What can hang from each mark:
K_106: K_266
K_52: K_588 K_623 K_919
K_588: K_52 K_266 K_647
K_743: K_134 K_919
K_266: K_106 K_388 K_588 K_623
K_429: K_52 K_211
K_134: K_743
K_919: K_52
K_647: K_588
K_623: K_266

Every row comes from one small tree of marks. The marks that hang from a mark follow it in brackets, in the order of their numbers. Every link used is in the known rows. Which tree was each row made from?
In the rows, 128 means zero.
Known rows:
K_623[K_266[K_106 K_388 K_588[K_647]]]: [150 123 143 172 149 122 117 179 138 115 131 139 151  89 132  87 114 127
 131 129 110 137 130  91  75 181 161 126 138 153 124 138 150 122 114 110
 118 114 104 151 124 119 138 187 152 106 134 144 163 130 188 164 114  82
 140 124 124 147]
K_623[K_266]: [156 146 166 149 149 117 130 106 149  98 169 151 129 102 142 104 129 107
 151 146 122 122 137 117 116 141 163 139 118 120 128 135 145 124 119 118
 182 118  87 134 109 119 162 136  52 105 158 148 123 133 131 139 124 114
 119 146  95 137]
K_647[K_588[K_52[K_919] K_266[K_623]]]: [122 103 101 169 129 150  90  95 170 136 183 123 110 161  95 122 157 125
 106 133 136 103 114 200 140 104 162 123 100 137 155 114 109 160 161 151
 118 132 142 162 148 100 113  78 160 131 121 123 113 113 169 149 120 150
  91 116 143 148]
K_106[K_266[K_388 K_588[K_647] K_623]]: [ 71 124 105 136 150 138 151 186 138 111  69 107 122 110 128  85 127 120
 107 129 130 146 146 112 125 163 153 162 162 132 109 171 133 141 103 187
 163 122 129 145 144 133 152 153 182 124 118 111 132 134 149 126 135 108
  80  84 145 118]
K_623[K_266[K_388]]: [139 147 169 144 165 125 138 158 144  94 159 140 124  96 141  96 125 119
 142 139 119 123 130 123  96 136 181 143 132 127 126 139 134 121  99 110
 209 116  92 145 103 114 155 157  82 103 146 144 129 141 112 147 127 111
 135 145 105 116]
K_743[K_919[K_52[K_623[K_266]]]]: [130 142 167 124 136 119 208 137 132 132 157 149 147 103 159 149 148 108
 130 128 112 173 126 113 160 117 111 168 113 107  76 109 165 123 132 112
 172 127  89 101 120 122 112 116  66 130 141 117 116 177  67 119 150 150
 138 155 139 103]
K_134[K_743[K_919[K_52[K_588 K_623]]]]: [125 156 191 107 140 112 185 143 120 119 122 162 143 151 149 143 131 124
 114 103 139 147  62 119 102 135  90 173 152 125 112 127 158 111 137 117
 140 136 114 105 120 135 125 112  46 128 142 131 119 171 115 106 139 140
 141 134 131  79]
K_919[K_52[K_623[K_266]]]: [127 136 168 120 124 119 187 109 131 134 158 139 163  99 144 148 168 121
 143 130 141 153 146 120 160 126 127 101 132 124 121  86 111 148 131 114
 164 153  88 119 119 128 150 123  61 120 142 122 109 141  39 128 130 143
 152 136 121 115]
K_266[K_106 K_388 K_588[K_647] K_623]: [102  96  89 161 135 120 102 234 121 152  86 105 144 113 129  72 116 155
 108 117 140 147 156  80  63 205 143 155 175 175 102 133 132  92 140  96
  35 118 122 143 159 121 133 153 232 107 119 109 178 136 211 146 112 110
  88 106 148 130]
K_266[K_588 K_623]: [107 115  99 180 142 123 109 137 144 138 113 125 126 126 126  89 140 138
 130 129 154 142 170 100 130 198 166 155 154 147 109 134 138 101 157 121
  82 113  98 136 151 130 164 108 135  99 144  86 138 140 185 117 119 113
  59 117 120 134]
K_919[K_52[K_623[K_266[K_106 K_388 K_588]]]]: [135 126 152 134 132 120 175 137 125 142 140 134 169  94 141 142 165 131
 138 119 138 164 145 120 138 148 138  95 140 144 119  90 114 145 129 108
 134 148  99 127 128 121 146 143 101 117 133 126 123 144  66 134 120 129
 165 131 127 117]
K_429[K_52[K_623 K_919] K_211]: [163 156  92 114 101 101 131  75 116  94 151 161 130 110 148 171 121 119
 164 122 129 130 129 107 163 134 109  77 155 102 149 130 153 125 112 103
 177  48 134  85  78 160 182 155  86 121 148 130 100  85 101  97 108 147
 159 150  77 108]
K_647[K_588[K_52[K_623 K_919] K_266[K_106]]]: [156 100 119 173 131 144  77  84 145 147 179 117 120 155 107 167 155 124
 110 124 131 119  98 196 121 104 135  88  91 138 151 113 117 165 155 142
  92 146 141 154 143  99 108 120 156 138 124 154 117 112 190 149 104 142
 143 126 130 148]
K_429[K_52[K_588[K_647] K_623 K_919]]: [131 142 115 112  89 106 138  70  75 109 108 156 111 145 103 158  69 126
 143 133 127 117 127  85 163 100  66  88 149 124 157 186 126 111 117 147
 143  93 160  86  97 161 162 129  77 114 163 131 117 108 122  94 117 140
 166 158 112 141]
K_588[K_266[K_106 K_623] K_647]: [117 107 114  73 118 110 106 144 123 140 132 106 116 138 136 119 133 101
 121 143 132  98 149 151 107 135 113 163 130 133 136 136 139 114 137 110
  44 153 130 102 147 130 113 134 191 150 147 133 157 119 150 158 128 128
  72 124 133 165]
K_647[K_588[K_52[K_623]]]: [118 112 147 199 109 153 104  85 158 133 189 124 126 145  99 148 159 140
 115 129 134 146 118 133 122 114 101 112 115 116 108 104 110 153 152 127
 160 151  99 164 132 114 129  88  89 126 111 134 105 125 155 127 131 145
 142 112 129 120]
K_429[K_52[K_919] K_211]: [182 158  94 113 120 100 141  79 132  92 143 155 110 120 131 133 121 110
 161 131 112 111 141 101 163 139 127 100 156 117 158 134 168 127 119 112
 191  27 157  95  75 157 174 122 106 116 147 123  98  76  96  92 121 139
 129 139 100 113]
K_266[K_388 K_588[K_52 K_647] K_623]: [ 56 104  54 153 105 152  98 226 145 138 104 116 143 117 104  67 119 185
 109 119 143 141 147  76 111 175 155 153 158 150 102 112  98 101 136 114
 105 124 120 162 147 143 117 132 220 116  75  78 156 129 148 147 150 123
  75 107 161 119]
K_919[K_52[K_588]]: [149 145 176 106 137 124 203  86 121 143  99 127 121 139 127 113 144 130
 142 132 126 128 166 110 165 122 113 147 142 132 129  97 120 129 143 122
 155 134 144 121 121 132 139  50  67 116 128 108 113 137  33  90 138 128
 145 117 155 117]
K_106[K_266[K_388 K_588[K_52 K_647] K_623]]: [ 71 122  70 134 131 151 125 184 139 114  69 108 134 110 120  82 124 135
 108 124 135 149 136 115 128 155 154 156 143 134 109 156 123 147 107 192
 160 128 135 161 147 132 136 144 197 129  99 111 129 128 144 129 140 115
  81  84 155 119]
K_743[K_134 K_919]: [153 174 178 135 153 104 162 180 147 141 134 139 128 117 125 131 139  99
 137 135  72 154 114  97 140 123 135 118  98 125  46 166 175  96 111 117
 159 113 104 126 142 106  93 111  73 147 150 115 112 194 122  98 196 152
 117 158 114  95]
K_647[K_588[K_52]]: [130 115 146 197 118 152 113  90 170 135 183 122 110 153  87 117 157 133
 116 134 121 131 127 131 121 120 113 128 113 125 117 107 121 151 153 131
 168 137 117 170 130 113 124  66 104 121 111 127 105 119 153 128 137 137
 124 107 143 124]
K_647[K_588[K_52 K_266]]: [137 108 131 173 134 155  97  90 174 131 189 121  97 159  90 135 171 119
 111 132 121 119 118 186 130 110 139 134  99 123 133 123 120 161 152 131
 144 145 127 168 138 105 119  85 141 138 120 135 108 122 149 146 135 128
 121 110 135 145]
K_106[K_266[K_588]]: [136 138 142 157 168 131 149 104 139 114  71 111 105 119 131 124 141  95
 127 129 115 147 143 119 141 164 144 133 133 124 117 179 162 156 104 199
 167 125 134 146 137 131 163 149 127 121 146 129 110 130 155 104 127  88
 111  97 124 124]
K_134[K_743[K_919[K_52]]]: [133 153 189 103 149 109 192 155 142 124 137 154 133 148 138 130 143 115
 111 107 127 141  67 115  95 142 105 172 152 137 114 127 167 117 138 122
 153 125 120 111 118 133 123 109  67 125 144 130 119 166 108 113 148 143
 118 134 140  74]
K_647[K_588[K_52 K_266[K_106 K_388 K_623]]]: [125  96  95 166 137 149  75 142 158 135 177 112 112 153  98 112 169 131
 101 125 135 126 118 203  98 124 162 149 110 143 126 124 116 155 155 119
 105 138 128 172 151  86 120  90 188 131 110 138 130 126 177 158 118 144
 107 108 144 145]
K_588[K_52[K_623] K_647]: [ 92 122 118 106  57 146 102 120 126 141 143 116 146 125 112 153 112 160
 131 133 132 134 125  62 133 107  49 107 113 105 105  87  99 122 126 124
 139 168 114 124 119 168  93 132 116 147  85 125 126 111  94 131 164 145
 139 133 138 118]
K_919[K_52[K_588[K_266 K_647] K_623]]: [110 131 167  81 108 127 190  92 107 143 111 131 141 137 135 157 145 127
 136 128 138 136 149 131 171 102  82 130 137 112 133  96  98 135 137 115
 120 169 124 102 127 144 123  99  88 141 126 114 122 134  31 116 139 131
 163 122 143 130]

Write each row's tree:
[127 137 179  96 115 130 212  95 124 146 101 126 131 137 116 106 133 128
 135 138 120 127 166  86 164 114  83 146 147 129 132  90 114 130 141 122
 148 141 146 115 121 147 121  50  78 125 121 102 120 128  30  99 150 126
 142 110 165 120] -> K_919[K_52[K_588[K_647]]]
[107 123 117 105  64 146 113 114 122 154 136 117 146 128 114 157  90 166
 125 134 130 109 108  63 145  92  66  68 109 120 139  77  91 124 129 146
 133 154 147 113 119 170  74 147 136 144  89 123 123  94 106 128 144 150
 138 148 146 116] -> K_588[K_52[K_623 K_919] K_647]
[108 128 148  73 124 130 198 128 121 137 101 122 127 139 120 100 141 129
 130 134 130 122 164 134 161 111 120 163 147 130 136 101 103 131 140 119
 131 145 145 116 131 132 122  66 127 134 119 100 130 136  24 119 146 136
 121 110 166 127] -> K_919[K_52[K_588[K_266[K_388 K_623] K_647]]]
[148 157  96 118  98 102 120  85 118  84 159 162 129 107 146 166 142 113
 164 120 132 153 143 102 151 149  93 114 163  92 114 140 161 122 111  76
 182  63  96  91  77 156 199 141  67 124 144 133  99 102  89  98 127 140
 156 135  70 112] -> K_429[K_52[K_623] K_211]
[101 107 116  67 132 119 116 195 119 138 126  97 108 131 140 109 130 111
 110 135 127 101 140 154  86 133 131 169 142 138 131 143 125 110 120 101
  69 150 133 113 146 122 112 153 221 147 131 130 162 129 134 168 135 128
  88 126 137 147] -> K_588[K_266[K_106 K_388 K_623] K_647]
[130 131 137  86 133 125 139  84 103 136  77 128 102 164 135 113  68 129
 126 141 134  64 132 138 155  81 122 142 129 125 192 136 113 104 141 156
  86 116 191  93 132 144 100 100 135 135 144 115 139 105 139 109 111 124
 106 135 146 150] -> K_52[K_588[K_266[K_623] K_647] K_919]
[ 98 136 191 121  93 133 140  80  82 126  93 136 131 142 149 162  86 143
 140 130 145 135 137  75 132 102  32 140 146  83 114 130 109  94 124 108
 123 160 107  93 121 161 132 121  35 134 131 131 131 136 120  92 126 119
 180 130 110 120] -> K_52[K_588[K_647] K_623]
[115 117  97  68  91 145  91 120 145 134 145 111 109 147  99 136 130 132
 125 134 118  98 119 135 144  99 106 135  93 112 139 110 115 138 125 129
 117 163 150 132 126 155  81 130 188 163  96 128 132 106  82 162 171 122
 104 130 150 149] -> K_588[K_52 K_266 K_647]
[137 169 170 127 134 103 190 180 142 139 149 157 178  95 132 143 158 102
 140 132  82 176 112 112 164 112 135  87  95 129  47 131 150 123 116 115
 154 131  85 127 142 102  91 117  59 152 145 112 107 196  72 117 191 165
 137 153 120 106] -> K_743[K_134 K_919[K_52[K_623[K_266]]]]
[ 97 118  94  62  99 152 100 163 125 142 136 106 120 134 120 170 108 157
 111 123 127  95  84 145 134  73 119  80 100 116 163 104  79 136 105 142
 126 167 164 122 123 154  64 194 214 165  80 131 136 105  82 166 148 138
 145 154 144 123] -> K_588[K_52[K_623 K_919] K_266[K_388] K_647]
[169 154  88  83 102 106 136  62 114  86 110 165 111 144 123 128  93 111
 156 131 105  97 133 119 176 114 100 125 154 102 176 146 159 124 122 112
 153  39 180  84  80 167 152 113 122 134 139 124 118  72 100 100 123 122
 138 125 113 145] -> K_429[K_52[K_588[K_266 K_647] K_919] K_211]
[171 118  77  82 156 135  58 162 118 140 122  95  96 136 119 138 151 136
 128 114 123 117 110 194  95 126 183 137  84 146 135 133 130 139 112 119
 103 143 163 151 129 101 108 151 211 138 102 157 133 132 117 155 129 126
 137 150 134 133] -> K_588[K_52 K_266[K_106 K_388]]
[109 132 143  91 122 127 131  95 109 123  90 129 100 163 130 103 100 121
 133 141 135  96 151 134 141 109 102 196 136 107 138 149 126  99 136 120
  99 140 142 104 138 140 126  83 107 136 138 120 141 129 125 115 134 114
 106 117 135 155] -> K_52[K_588[K_266[K_623] K_647]]
[118 122 138  87 135 126 119 137  93 126  77 119 106 155 137  98  93 129
 124 133 134 107 146 142 108 116 111 195 142 122 138 155 129  97 130 109
  77 136 152 109 138 126 121 101 145 133 130 135 156 132 139 123 121 117
 124 119 138 149] -> K_52[K_588[K_266[K_106 K_388 K_623] K_647]]
[169 101 120 174 136 143  84  89 157 145 173 115 107 162  95 140 152 120
 111 129 120 105 104 191 117 107 148 105  89 144 157 117 129 164 155 149
 102 132 159 162 144  99 104  99 169 135 123 148 119 109 185 148 110 133
 126 118 146 150] -> K_647[K_588[K_52[K_919] K_266[K_106]]]
[144 120 103  86 180 111  94 178 112 133 124  98  94 130 154 121 155 108
 124 123 141 111 140 202  84 145 195 170 130 149 132 157 140 115 121 106
  82 134 132 124 145  91 147 148 193 129 148 142 145 148 141 149 108 133
  97 145 115 136] -> K_588[K_266[K_106 K_388 K_623]]
[ 97 125  65 140 159 146 120 173 133 117  64 107 126 113 126  89 126 137
 115 120 138 141 131 142 133 152 192 139 134 146 128 161 126 152 108 206
 161 111 153 162 145 118 143 146 193 117 107 115 119 127 157 121 120 118
  86 100 145 117] -> K_106[K_266[K_388 K_588[K_52[K_919]] K_623]]
[101  96  47  60  99 140  64 197 121 144 127  96 131 136 115 101 127 148
 113 129 135 107 121 159  98 118 140 158 108 145 130 113 108 126 132 114
  64 154 153 139 144 124  80 136 252 157  84 133 161 115 127 178 146 146
  90 126 160 153] -> K_588[K_52 K_266[K_106 K_388 K_623] K_647]
[135 171 173 121 134 103 195 182 139 149 143 144 166 102 126 153 161 107
 137 127  81 175 119 106 165 113 123  90 100 128  43 130 150 116 118 117
 148 136  91 122 146 107  87 107  68 154 139 105 106 197  65 103 194 168
 136 152 126  92] -> K_743[K_134 K_919[K_52[K_623]]]
[114 142 173 127 112 134 147 105  86 115 101 156 150 119 160 143  45 152
 133 132 138 105 101  95 131  75  97  92 137 107 174 122  93 105 109 142
 140 128 140  98 112 149 110 170  69 121 132 143 144 115 141 119  97 126
 189 149 114 126] -> K_52[K_588[K_647] K_623[K_266[K_388]] K_919]
[ 92 128 112 135 133 153 135 167 133 117  71 107 123 108 118 128 126 136
 112 117 117 157 121 106 127 143 126 124 135 121 110 160 128 157  90 192
 179 139 138 154 134 143 129 182 178 137  97 127 123 126 129 126 142  98
 134  93 145 110] -> K_106[K_266[K_388 K_588[K_52[K_623] K_647]]]
[134 121 155  67 143 124 130 178 123 138 124  92  91 135 131 136 129 106
 113 133 106 103 127 142  85 125 114 145 134 131 137 145 137 121 105 107
 100 154 145 114 128 131 103 175 209 152 129 143 157 126 114 163 142 106
 130 133 140 135] -> K_588[K_266[K_106 K_388] K_647]
[147 100 122 168 144 151  87 128 159 136 175 110 101 154  93 132 170 125
 104 123 117 127 109 195  95 119 151 134 105 139 129 127 124 160 141 123
 127 141 132 173 140  94 114 106 179 132 110 148 125 126 163 153 122 129
 138 111 142 139] -> K_647[K_588[K_52 K_266[K_106 K_388]]]
[133 108 127 172 127 151  93  81 161 140 190 125 112 154 100 167 157 127
 109 127 133 113  98 192 138  92 138  89  96 120 152 112 106 164 150 146
 129 148 132 153 139 111 110 117 138 140 119 137 108 112 158 145 116 142
 139 126 129 139] -> K_647[K_588[K_52[K_623 K_919] K_266]]
[ 94 138 119 109 169 130 153 169 124 102  86  99 106 113 148  92 137 106
 119 135 138 139 145 151 117 135 172 177 146 125 108 176 133 142  96 184
 203 125 126 139 134 110 165 132 140 121 134 129 111 141 115 112 126 139
  87 105 125 100] -> K_106[K_266[K_388 K_623]]
[187 125 138 192 157 111  99 118 137 117 134 149 148  97 137 100 128 112
 149 132 121 137 138 113  97 189 171 121 118 153 128 140 166 128 134 119
  98 108  98 146 128 111 157 161 108  97 161 156 148 131 211 146  99  87
 129 131 103 161] -> K_623[K_266[K_106 K_588]]
[162 141 159 143 146 119 114  97  70 121  91 152 151 119 175 153  61 147
 143 122 145 115 102 135 112  95 136  90 122 128 177 134 112 109 115 140
 113 116 147 101 118 115 133 173  66 108 149 162 139 127 179 109  63 128
 203 163  95 125] -> K_52[K_588 K_623[K_266[K_106 K_388]] K_919]
[135 107 135 208 111 147  86  91 153 131 194 137 143 135 103 137 153 136
 121 129 134 145 112 143 108 120 111 109 105 126 113 106 119 154 153 123
 136 145  96 167 134 103 130 100  95 124 116 151 116 122 182 142 115 142
 149 113 121 139] -> K_647[K_588[K_52[K_623[K_266[K_106]]]]]
[134 134 153 166 123 122 129  98 126 130 143 149 157 101 155 170  93 135
 137 130 140 119 106  97 140 125 132  43 126 128 164 112 114 126 122 150
 121 127 112 108 120 146 127 206  88 116 154 135 130 112 169 134  96 117
 155 161  97 126] -> K_52[K_623[K_266[K_588[K_647]]] K_919]
[124 125 166  96 110 122 110  83  72 133  90 129 126 148 157 178  97 126
 135 125 145 123 127 137 120 103  57 142 129  95 132 145 122 105 125 108
  62 168 122  89 136 140 124 150  87 146 143 154 148 136 144 118 110 112
 181 134 105 148] -> K_52[K_588[K_266[K_106] K_647] K_623]
[149 101  82 186 148 105  76 145 116 154  95 114 146 121 137  90 136 132
 131 118 154 147 169 109  92 219 163 147 146 175 109 137 163  98 170 111
   6 110 116 136 166 107 161 120 172  94 153 119 159 135 245 122  90 111
  74 116 122 149] -> K_266[K_106 K_588 K_623]
[ 95 111  47 167 144 145  91 205 141 144  97 115 128 123 114  77 120 184
 115 113 151 134 135 109 119 173 207 128 144 169 129 115 101 106 137 137
 108 102 142 163 143 125 131 132 213 100  89  83 141 130 164 132 123 129
  80 127 149 109] -> K_266[K_388 K_588[K_52[K_919]] K_623]
[147 143 164 148 140 116 132  90 117 124 158 146 146 101 168 177 102 127
 142 133 146 114 104 122 135 106 147  53 115 122 167 113 115 126 115 146
 149 129 114 101 113 130 138 192  60 114 163 145 115 120 145 126  89 139
 159 177  83 115] -> K_52[K_623[K_266] K_919]
[183 118 104 188 139 121  74 117 138 119 135 146 162  98 126  98 125 130
 149 130 122 141 129 113 100 181 172 115 101 157 127 123 159 132 138 124
  90 108 107 157 127 111 144 152 127 102 141 156 146 125 208 152 105  94
 129 130 114 165] -> K_623[K_266[K_106 K_588[K_52]]]
[103 131 167  78 114 131 196 116 108 139 108 127 137 132 136 151 142 133
 128 126 135 138 146 131 164 100  92 131 143 113 130  98  96 136 125 110
 134 170 129 108 126 142 120 106 103 140 117 112 125 138  21 119 142 129
 170 121 144 119] -> K_919[K_52[K_588[K_266[K_388] K_647] K_623]]
[167 154  82 100 110 104 116  53  94  85 117 171 120 133 150 170 106 118
 164 118 130 118 122 148 175 114 113 104 147  92 169 149 154 124 116 109
 146  52 157  80  80 156 176 141  87 131 148 136 109  89 106  92 101 133
 172 143  80 133] -> K_429[K_52[K_588[K_266] K_623 K_919] K_211]
